What can hang from each mark:
D: Q
F: Z
A: Z
Z: D F J T V W
Q: D J
G: Z
E: Z
W: Z

Each row was made from one small tree. The marks that hang from a mark follow it in brackets, in alphabetical order. Every link used is in the known rows. Write each row's tree.
In the rows, zero is written as 128.
Known rows:
A[Z[J]]: [134 152 114 134 121 141  75 101 151 102 126 163 126  92 130 148 146 149
 159 125 117 125 133 137]
Z[W]: [142 145 125 124 119 120  88 111 158 130 105 153 137 106 110 141 150 150
 138 124 132 136 150 143]
W[Z[D F J]]: [178 166 121 100 126 108  70  79 172 119 137 196 139 101 130 133 145 130
 135 137 137 157 132 170]
F[Z[J T V W]]: [190 169 120  74 125  99  57  22 173 159 155 179 152  91 132 170 167 153
 129 133 140 151 142 162]
G[Z[J W]]: [143 172 115 106 105 129  67  78 153 120 130 163 136  90 111 153 148 126
 134 132 113 120 159 132]
G[Z[D F J V]]: [177 199 123  81 119 100  50  47 194 130 157 180 155  86 118 146 148 106
 120 128 124 157 149 148]
G[Z[F J V W]]: [180 198 137  82 102 103  51  29 182 136 155 193 153  99 120 157 165 115
 117 135 130 135 163 148]
A[Z[D W]]: [152 161 118 109 134 104  63  86 174 111 122 159 132  96 111 133 174 138
 133 116 131 135 122 133]
F[Z[V]]: [156 149 113 107 127 111  83 103 174 145 126 149 167  90 114 145 145 150
 146 128 153 147 158 150]
G[Z]: [117 155 113 125 108 131  88 131 156 114 113 124 145  89  99 143 125 131
 145 130 119 120 162 128]
A[Z[F T V]]: [169 170 143  99 123  96  64  49 185 124 149 163 146 107 134 159 162 146
 136 127 140 140 128 161]
D[Q[J]]: [137 128  90 161 100 145 108 146 150 138  81 147 128 119 124 131 103 156
 153 113 137 129 162 146]
Q[J]: [129 135 101 147 118 148  95 157 154 132  97 145 133 107 122 128 124 145
 147 125 124 135 168 143]
Z[T W]: [149 147 129 109 122 110  83  83 158 137 117 146 131 106 117 155 148 158
 133 125 127 139 138 154]
A[Z]: [125 142 117 140 122 131  86 126 157 103 113 141 134  97 117 141 147 151
 158 123 128 121 137 134]
W[Z[F J T V]]: [195 167 135  84 123 101  62  33 171 136 157 198 136 111 145 161 157 147
 130 147 140 152 134 185]
D[Q]: [134 129 105 151 104 128 112 130 153 130  84 140 133 114 114 141 106 164
 156 113 141 134 143 147]
W[Z]: [139 131 112 128 126 126  93 134 148 114 106 154 132 108 114 134 141 155
 150 140 140 129 147 155]
F[Z[W]]: [151 147 117 110 116 112  86 102 167 139 117 152 163  93 108 142 151 148
 145 126 149 134 155 145]
A[Z[F]]: [140 158 136 131 112 118  84 106 172 107 125 160 149 102 124 140 144 139
 152 123 137 128 138 147]
Q[D J]: [132 139 108 154 123 160  84 145 156 132 115 146 128 132 121 108 141 137
 124 122 116 135 186 148]
A[Z[W]]: [139 151 124 125 120 120  75  96 161 110 117 157 130 103 115 143 169 148
 145 121 133 118 135 133]
E[Z[D F J V]]: [165 176 124  77 127 109  69  60 198 132 146 173 172  85 119 137 151 127
 125 140 123 165 132 178]
A[Z[F J W]]: [166 175 139 112 107 117  63  52 171 112 143 198 139 103 135 152 167 134
 142 125 131 126 135 150]
G[Z[D F V W]]: [182 198 134  72 117  77  50  41 202 137 147 173 160  97 103 141 170 106
 104 125 140 151 152 145]

Write each row's tree:
[182 166 116  89 122 109  62  49 173 152 143 186 157  91 124 155 169 146
 135 131 146 148 153 152] => F[Z[J V W]]
[165 159 105  89 132 110  71  68 172 140 143 153 153  74 126 154 132 145
 142 125 125 162 127 158] => F[Z[D J T]]
[169 184 111  74 131 103  47  40 177 134 155 153 134  82 120 161 148 125
 120 130 109 154 134 146] => G[Z[D J T V]]
[173 166 106  90 127 107  65  67 176 141 135 177 156  80 117 142 156 136
 134 122 136 154 139 147] => F[Z[D J W]]
[192 161 111  77 147  98  52  43 168 135 148 181 121  99 134 153 163 148
 124 140 130 164 119 172] => W[Z[D J T V]]
[132 156 127 108 105 138  96  99 171 119 129 158 170  89 119 142 128 139
 147 143 117 136 145 174] => E[Z[F J]]
[191 166 124  97 117  78  80  43 195 153 125 165 145 116 127 151 126 146
 123 111 151 172 121 174] => Z[D[Q] F T V]
[179 159 124  79 127  89  67  46 179 158 141 156 159  96 118 161 167 155
 128 130 152 147 146 160] => F[Z[T V W]]
[189 179 142  96 115 104  61  39 181 144 144 206 146 109 134 153 166 135
 123 130 138 155 149 165] => Z[F J V W]
[128 150 102 101 130 135  86 109 169 117 121 141 155  77 109 133 135 140
 141 137 106 148 129 161] => E[Z[D J]]
[199 181 144  70 132  69  56  25 201 152 147 178 149 108 123 151 171 134
 105 122 142 173 127 170] => Z[D F T V W]
[185 159 139  89 125  90  72  57 175 136 143 176 144 117 132 153 157 150
 128 144 152 149 138 182] => W[Z[F T V]]
[199 176 124  84 134  95  55  50 183 131 149 208 141 104 134 138 164 129
 124 139 145 167 133 174] => W[Z[D F J V]]
[159 174 127  80 116 112  74  59 189 127 138 177 167  88 113 135 156 126
 123 138 121 151 131 174] => E[Z[D F J W]]
[171 148  95 117 113 108  82  78 168 153 101 158 120 119 125 139 130 150
 123 109 135 146 136 155] => Z[D[Q[J]] T W]
[126 134  94 119 114 122 109 122 171 124  90 122 156  95  97 127 113 153
 145 123 131 140 126 162] => E[Z[D[Q]]]
[164 148 136 106 116 104  87  85 164 124 130 164 143 114 128 149 139 150
 140 142 143 138 137 177] => W[Z[F T]]
[178 158  98 116 123 110  76  67 173 143 115 176 128 105 126 145 130 150
 136 111 136 166 127 155] => Z[D[Q] J V]
[169 152 108  93 138 112  68  71 157 122 137 170 120  95 131 148 146 148
 136 138 121 154 117 167] => W[Z[D J T]]
[170 164 110 103 141 113  64  78 176 136 132 174 134  92 125 141 152 139
 130 124 122 170 133 150] => Z[D J V]
[168 159 107  93 140  96  72  92 189 146 130 151 167  83 109 136 151 139
 135 122 151 166 143 149] => F[Z[D V]]
[164 163 114 105 130 115  67  77 168 130 124 177 131  94 119 140 155 137
 129 121 119 156 132 147] => Z[D J W]
[154 163 112 104 136 117  59  64 166 110 144 158 121  85 133 155 150 146
 143 121 110 145 107 147] => A[Z[D J T]]
[184 158 109 106 124  88  75  62 181 150 105 170 133 116 112 139 152 149
 121 109 152 160 130 151] => Z[D[Q] V W]
[174 164 123 103 126 117  64  60 165 141 131 187 131 104 128 153 167 148
 128 128 128 148 148 151] => Z[J V W]
[136 151 107  86 132 126  82  82 169 124 133 134 149  76 116 147 134 147
 136 139  99 151 117 171] => E[Z[D J T]]
[183 160 105  92 145 107  57  70 168 127 137 189 127  99 127 137 165 141
 130 139 135 161 130 162] => W[Z[D J V]]
[185 165 128 100 106  79  84  41 186 147 117 169 141 117 121 149 131 145
 121 109 147 158 119 169] => Z[D[Q] F T W]
[171 179 130  96 125 105  58  43 182 114 155 176 137  90 140 155 149 134
 137 121 119 151 110 160] => A[Z[D F J T]]
[173 171 135 110 118 116  73  68 179 137 139 190 149 104 136 151 144 139
 137 129 134 159 149 164] => Z[F J V]
[160 157 113 105 115 122  76  78 160 139 131 175 156  87 121 151 150 146
 146 129 138 137 153 148] => F[Z[J W]]
[170 159 115  80 131  88  70  63 181 148 134 147 158  86 110 148 155 144
 127 121 142 155 129 154] => F[Z[D T W]]
[168 156 125 105 128  98  80 103 178 119 123 174 148 106 116 125 145 133
 133 134 148 154 134 168] => W[Z[D F]]
